Every row comes from one small tree of marks. The marks that hang from a mark follow it in brackets, in alphabetical order. Every link used is in the known rows. Which tree was each row made from?
Known rows
C{U}: +0.51	-3.08	-5.55	-0.45	-0.04	+2.88	-2.56	-1.01	+2.40	-0.67	-2.66	+2.13	-1.58	+4.89	+0.08	-2.43	+3.44	-5.11	-2.11	-1.00	+3.77	-1.11	+2.46
U{C E}: -0.08	+0.33	-5.29	+0.76	+0.24	+0.87	-2.85	-1.77	+2.09	+0.26	-3.84	+1.17	-3.65	-2.57	-0.86	-1.03	+1.65	-5.39	-1.32	+0.66	+2.56	-0.24	+0.50
N{U{F Q W}}: +0.80	+4.49	-3.92	+1.66	+0.49	+3.24	-4.07	-0.05	+1.10	-1.79	-1.46	+1.63	-2.19	-2.21	+0.03	-1.31	+4.53	-4.81	-3.75	-1.60	+1.21	-2.00	+1.01
U{C E F Q}: -0.29	+3.37	-4.57	+1.35	-0.67	-0.11	-4.21	-2.07	-0.44	+0.78	-1.84	+0.84	-2.81	-6.08	-2.15	-1.82	+3.78	-4.72	-0.21	+0.46	+0.22	-1.03	+0.72
N{U{F W}}: +0.54	+2.67	-3.50	+1.03	+0.66	+3.38	-3.20	+0.38	+2.62	-1.76	-2.68	+0.91	-3.08	+0.37	+0.15	-0.22	+3.43	-4.80	-3.97	-1.62	+2.25	-1.64	+0.47
E{U}: +1.24	-1.40	-5.40	+0.48	-0.05	+1.47	-2.95	-0.50	+1.96	-0.16	-5.30	+3.57	-2.32	+3.43	-1.67	-0.41	+3.65	-4.08	-1.46	-0.40	+3.89	-0.48	+0.91
N{U{C E W}}: +0.13	+3.54	-4.62	+1.45	+1.18	+3.09	-3.45	-0.35	+2.41	-1.17	-2.15	+1.54	-3.91	-5.59	+1.39	-1.02	+0.92	-6.47	-3.50	-0.48	+1.88	-0.68	-0.82
W{A U{C F}}: +0.50	+1.12	-0.56	+1.33	+0.42	+0.66	-2.88	-1.96	+4.80	-1.11	-5.94	+2.12	-2.32	+1.48	-2.26	-0.30	+4.13	-3.92	-6.16	-0.55	+3.85	-0.91	+0.91
M{W{A U{F Q}}}: +0.65	+3.39	-1.06	+2.41	+1.03	-0.30	-3.60	-0.78	+3.29	-1.86	-4.35	+1.89	-2.05	+3.76	-1.88	-0.80	+5.82	-3.80	-5.44	-1.75	+1.12	-0.98	+3.18
U{C E F}: -0.55	+1.85	-4.45	+0.55	-0.57	+0.24	-3.26	-1.82	+1.24	+0.65	-2.99	+0.04	-3.71	-3.33	-1.99	-0.69	+2.66	-4.55	-0.44	+0.34	+1.39	-1.07	+0.18
W{A U{F Q}}: +1.12	+1.90	-0.34	+1.93	+0.85	-0.02	-3.67	-1.11	+2.75	-1.70	-5.04	+2.30	-0.77	+2.82	-1.81	-0.50	+5.23	-3.36	-5.03	-1.21	+2.70	-1.21	+2.51
A{W{U}}: +0.88	-2.20	-4.26	+0.75	+1.41	-0.09	-2.52	-0.18	+4.39	-0.90	-6.36	+3.07	-1.77	+5.96	+0.30	-1.25	+1.75	-5.34	-3.94	-0.42	+3.10	-1.57	+3.97
F{U{Q W}}: +0.91	+0.65	-4.87	+1.77	+0.24	+3.51	-3.92	-1.12	+1.76	-2.95	-2.74	+1.68	-1.67	-1.94	-0.41	-1.46	+4.24	-4.35	-2.66	-1.09	+0.35	-1.64	+2.59
N{U{E Q}}: +0.66	+2.61	-4.09	+1.30	+1.17	+1.23	-3.39	-0.55	+0.18	-0.81	-1.76	+2.08	-1.65	-1.86	+0.23	-1.18	+1.82	-5.77	-3.02	-0.16	+0.72	+0.23	+1.05
N{U}: +0.67	-0.38	-3.94	+0.15	+1.06	+3.20	-1.96	-0.50	+3.20	-1.27	-4.06	+2.30	-2.33	+3.75	-0.28	-0.28	+1.61	-5.36	-5.01	-0.53	+3.23	-0.11	+1.20
F{U{C W}}: +0.22	+0.04	-4.85	+1.02	-0.32	+4.08	-3.18	-1.80	+3.75	-2.38	-3.55	+1.59	-3.07	-3.13	-0.67	-1.06	+2.72	-4.74	-3.63	-0.58	+1.59	-1.29	+1.11
F{U{E Q W{A}}}: +0.40	+2.26	-1.83	+3.01	+1.30	+0.60	-5.05	-0.95	+2.24	-3.37	-1.68	+0.81	-1.31	-4.34	+0.85	+0.14	+4.52	-4.27	-2.53	-0.48	-0.35	-0.17	+1.91
N{U{E W}}: +0.53	+2.41	-4.31	+1.43	+1.84	+2.41	-3.25	+0.78	+2.31	-1.88	-2.59	+1.24	-3.26	-1.72	+1.84	-0.06	+1.46	-5.98	-2.97	-1.08	+1.56	-0.54	+0.15
U{E F W}: +0.24	+2.34	-4.28	+1.29	+0.57	+0.55	-3.92	+0.31	+1.24	-1.07	-2.67	-0.75	-3.60	-2.03	+0.07	+0.43	+3.91	-4.32	+0.70	-1.10	+1.27	-1.87	+0.78
A{W{U{C}}}: +0.43	-1.43	-4.43	+0.87	+0.77	+0.67	-2.56	-1.48	+4.63	-0.41	-5.83	+3.76	-2.24	+2.21	-0.25	-2.32	+1.18	-5.88	-4.66	+0.16	+3.18	-1.56	+2.90

Write each row's tree
+1.04	+3.12	-0.20	+2.28	+1.29	-1.97	-4.35	-0.96	+1.35	-1.41	-3.98	+1.71	-0.92	-0.13	-1.00	+0.03	+4.77	-3.61	-3.23	-0.93	+1.20	-0.42	+1.80 => W{A U{E F Q}}
+0.37	+2.18	-4.85	+1.00	+0.06	+3.74	-2.90	-1.95	+2.01	-0.47	-2.55	+3.52	-2.16	-2.80	-0.91	-2.58	+2.33	-5.92	-5.45	+0.18	+2.40	-0.44	+0.70 => N{U{C Q}}
+0.27	+0.60	-4.05	+1.23	+0.20	+0.27	-3.86	-1.57	-0.03	-1.54	-2.04	+1.18	-1.29	-2.14	-1.07	-0.87	+2.76	-4.34	-1.21	-0.02	-1.17	+0.25	+2.21 => F{U{E Q}}
+1.06	+3.55	-2.47	+2.81	+0.09	+1.12	-5.52	-0.17	+1.84	-1.32	-2.99	+3.42	-1.57	-2.19	-1.09	-0.37	+7.69	-3.19	-1.59	-0.92	+2.75	-2.10	+0.90 => E{U{F Q W{A}}}
+0.21	+2.32	-4.48	+1.25	+1.16	-0.16	-2.53	-1.04	+2.82	-0.58	-4.80	+2.07	-4.31	-0.14	-1.00	-1.42	+1.30	-5.56	-3.44	-0.83	+0.94	-0.21	+1.05 => M{W{U{C E}}}
-0.01	+1.56	-4.72	+0.50	-0.65	+0.15	-4.64	-1.16	-1.51	+0.09	+0.69	+0.94	-1.02	-1.60	-0.49	-2.61	+4.91	-4.63	+0.87	-0.91	+0.00	-1.39	+1.98 => C{U{E F Q}}
-0.13	+1.55	-4.62	+1.39	-0.50	+1.07	-3.95	-2.93	+0.25	-0.98	-1.67	+1.79	-1.92	-6.19	-1.72	-1.89	+2.33	-4.86	-1.95	+0.60	-0.99	+0.24	+1.39 => F{U{C E Q}}
+0.18	+2.96	-4.93	+2.17	-0.08	+2.18	-4.66	-1.91	+0.77	-1.95	-1.27	+1.42	-2.61	-8.81	-0.18	-1.96	+3.00	-5.22	-1.32	-0.17	-0.94	-0.94	+0.90 => F{U{C E Q W}}
+1.29	+1.61	-1.15	+2.51	+2.07	-0.83	-3.87	-0.72	+2.46	-1.70	-4.97	+2.62	-0.99	+0.57	+0.05	-0.40	+3.53	-4.49	-3.73	-0.49	+2.31	+0.04	+1.94 => W{A U{E Q}}
+0.33	+1.81	-3.85	+1.41	-0.22	-0.22	-3.94	-1.89	+2.21	+0.20	-3.79	+3.64	-1.51	-1.40	-1.49	-3.12	+3.51	-5.08	-3.74	-0.05	+1.24	-2.69	+3.34 => A{W{U{C F Q}}}
+0.84	+3.04	-1.67	+2.89	+2.24	-1.63	-3.82	-0.26	+2.84	-1.70	-4.38	+2.12	-2.09	+1.69	+0.05	-0.92	+3.75	-4.90	-4.12	-1.15	+0.64	+0.26	+2.68 => M{W{A U{E Q}}}
+0.22	+3.70	-2.50	+2.64	+0.12	+2.16	-4.64	-1.86	+3.33	-1.33	-2.61	+1.58	-2.66	-4.92	-0.98	-1.54	+6.20	-4.29	-3.44	-0.30	+2.53	-2.52	+0.94 => U{C F Q W{A}}
+0.43	+0.57	-4.34	+1.41	+0.76	+1.58	-3.72	-0.26	+1.83	-2.65	-2.83	-0.01	-2.76	-2.33	+0.59	+0.55	+2.30	-4.45	-0.99	-0.91	+0.19	-0.47	+1.33 => F{U{E W}}
+0.50	+2.15	-4.92	+1.06	+0.63	+4.85	-2.84	-0.66	+4.13	-1.62	-3.27	+2.47	-3.54	-2.59	+0.72	-1.51	+1.75	-6.13	-5.37	-0.73	+3.32	-1.20	-0.15 => N{U{C W}}
+0.74	+2.08	-4.58	+2.14	+0.64	+1.42	-4.55	-0.83	+0.06	-2.67	-1.55	+0.87	-2.06	-4.95	+0.37	-0.91	+3.30	-4.71	-0.74	-0.84	-1.14	-0.90	+1.97 => F{U{E Q W}}
+0.60	+3.90	-4.74	+2.14	+0.47	+0.49	-4.79	-0.15	-0.42	-0.91	-1.76	-0.04	-2.71	-4.84	+0.02	-0.85	+4.83	-4.39	+0.82	-1.09	+0.14	-2.20	+1.27 => U{E F Q W}
+0.46	+1.59	+0.19	+1.56	+1.35	-1.89	-3.52	-0.50	+3.14	-1.34	-5.12	+1.02	-1.70	+2.52	-0.90	+1.29	+3.75	-3.72	-3.63	-0.99	+2.32	-0.17	+1.18 => W{A U{E F}}
+0.33	+1.76	-5.15	+1.77	-0.49	+3.82	-4.06	-2.30	+2.02	-2.31	-2.47	+2.15	-2.42	-5.78	-0.80	-2.41	+3.72	-4.76	-3.27	-0.40	+0.40	-1.58	+1.61 => F{U{C Q W}}
+1.54	+0.15	-1.29	+2.12	+1.64	+0.86	-3.14	-1.05	+3.78	-2.06	-6.02	+3.43	-0.75	+3.58	-0.62	-0.93	+4.22	-4.29	-5.76	-0.78	+3.69	-0.74	+2.78 => W{A U{Q}}
+0.32	+3.28	-5.16	+1.35	-0.18	+1.25	-5.42	-0.38	-1.07	-0.84	+1.25	+0.70	-1.76	-4.12	+0.95	-2.62	+5.78	-4.94	+1.15	-1.64	+0.10	-2.56	+1.65 => C{U{E F Q W}}
-0.41	-0.04	-4.45	-0.21	-0.43	+0.28	-3.68	-0.78	+0.16	+0.10	-0.43	+0.47	-1.81	+1.08	-0.17	-1.28	+3.81	-4.59	+0.38	-1.01	+1.11	-1.13	+1.45 => C{U{E F}}
+0.16	+1.88	-5.56	+1.51	+0.05	+0.95	-3.70	-2.20	+0.38	+0.39	-2.72	+1.83	-2.70	-5.17	-1.15	-2.22	+2.49	-5.60	-0.95	+0.71	+1.24	-0.50	+0.87 => U{C E Q}
+0.99	+3.06	-2.82	+1.51	+0.61	-1.13	-4.00	-0.63	-0.66	-0.67	-3.77	+1.70	-1.51	-0.66	-1.62	-1.01	+3.70	-4.03	-1.51	-1.19	+0.52	-1.13	+1.65 => W{U{E F Q}}
-0.36	+1.53	-3.53	+1.06	+0.30	-1.99	-3.66	-1.19	+2.21	+0.46	-3.73	+2.11	-2.53	-1.55	-0.49	-1.53	+1.65	-5.43	-2.23	+0.24	+0.56	-1.42	+2.03 => A{W{U{C E F}}}
+0.03	+1.88	-4.96	+1.07	-0.47	+3.06	-3.39	-1.27	+3.11	-0.78	-3.71	+0.65	-3.98	-2.93	-1.11	-1.27	+4.14	-4.50	-2.00	-0.69	+2.96	-2.65	+0.47 => U{C F W}
+1.48	+2.01	-3.25	+2.96	+0.84	+1.65	-5.09	-0.06	+2.70	-1.71	-4.00	+4.13	-1.53	-1.18	+0.12	-0.79	+6.23	-4.08	-2.43	-0.66	+3.82	-1.70	+1.14 => E{U{Q W{A}}}
+1.19	+0.18	-2.96	+2.14	+0.92	+1.68	-4.08	+0.23	+4.32	-1.93	-5.10	+3.59	-2.48	+1.39	+0.12	+0.30	+5.36	-4.07	-2.66	-0.75	+4.56	-1.34	+0.67 => E{U{W{A}}}
+0.45	+5.76	-3.59	+2.04	+0.93	+1.48	-4.72	+0.39	-0.34	-1.41	-0.23	+0.88	-2.50	-5.22	+0.56	-0.79	+3.70	-5.07	-1.86	-1.18	-0.47	-1.45	+0.40 => N{U{E F Q W}}
-0.35	+1.79	-2.00	+2.37	+0.79	+1.41	-4.38	-1.73	+4.42	-2.71	-2.63	+0.94	-2.88	-5.52	+0.52	+0.19	+3.05	-4.79	-3.67	+0.17	+0.94	+0.18	+0.62 => F{U{C E W{A}}}
+0.05	+4.93	-4.94	+2.20	-0.15	+1.09	-4.89	-1.34	+0.07	-0.34	-1.26	+0.52	-3.47	-8.66	-0.57	-1.86	+4.37	-4.96	+0.10	-0.25	+0.41	-2.32	+0.23 => U{C E F Q W}
+0.81	+0.25	-4.89	+1.48	+0.54	+0.59	-3.41	-1.73	+3.21	-0.20	-4.90	+4.59	-1.61	-0.51	-0.37	-3.56	+2.35	-6.01	-4.34	+0.13	+2.09	-1.82	+3.55 => A{W{U{C Q}}}
+0.47	+1.66	-5.37	+0.92	-0.64	+3.11	-4.73	-0.59	+0.32	-1.32	+0.06	+1.42	-1.57	-1.16	+0.39	-3.14	+6.27	-4.58	-0.52	-2.07	+1.51	-3.42	+2.22 => C{U{F Q W}}
+0.24	+0.11	-2.88	+1.54	+1.47	+1.14	-4.47	-0.07	+3.42	-1.97	-1.07	+0.93	-1.82	+0.11	+2.56	-0.75	+4.43	-5.43	-1.53	-1.09	+2.89	-0.97	+1.48 => C{U{E W{A}}}
+0.02	+0.26	-3.71	+0.65	-0.10	-0.26	-3.10	-1.52	+3.92	+0.13	-5.03	+2.90	-2.31	+1.21	-1.36	-1.98	+2.51	-5.05	-4.11	-0.15	+2.06	-2.27	+2.75 => A{W{U{C F}}}
+1.10	+0.06	-0.60	+1.78	+2.21	-1.01	-3.07	-0.27	+3.90	-1.65	-6.23	+1.88	-1.71	+3.50	+0.36	+0.89	+2.40	-4.63	-4.25	-0.66	+3.40	+0.40	+1.51 => W{A U{E}}
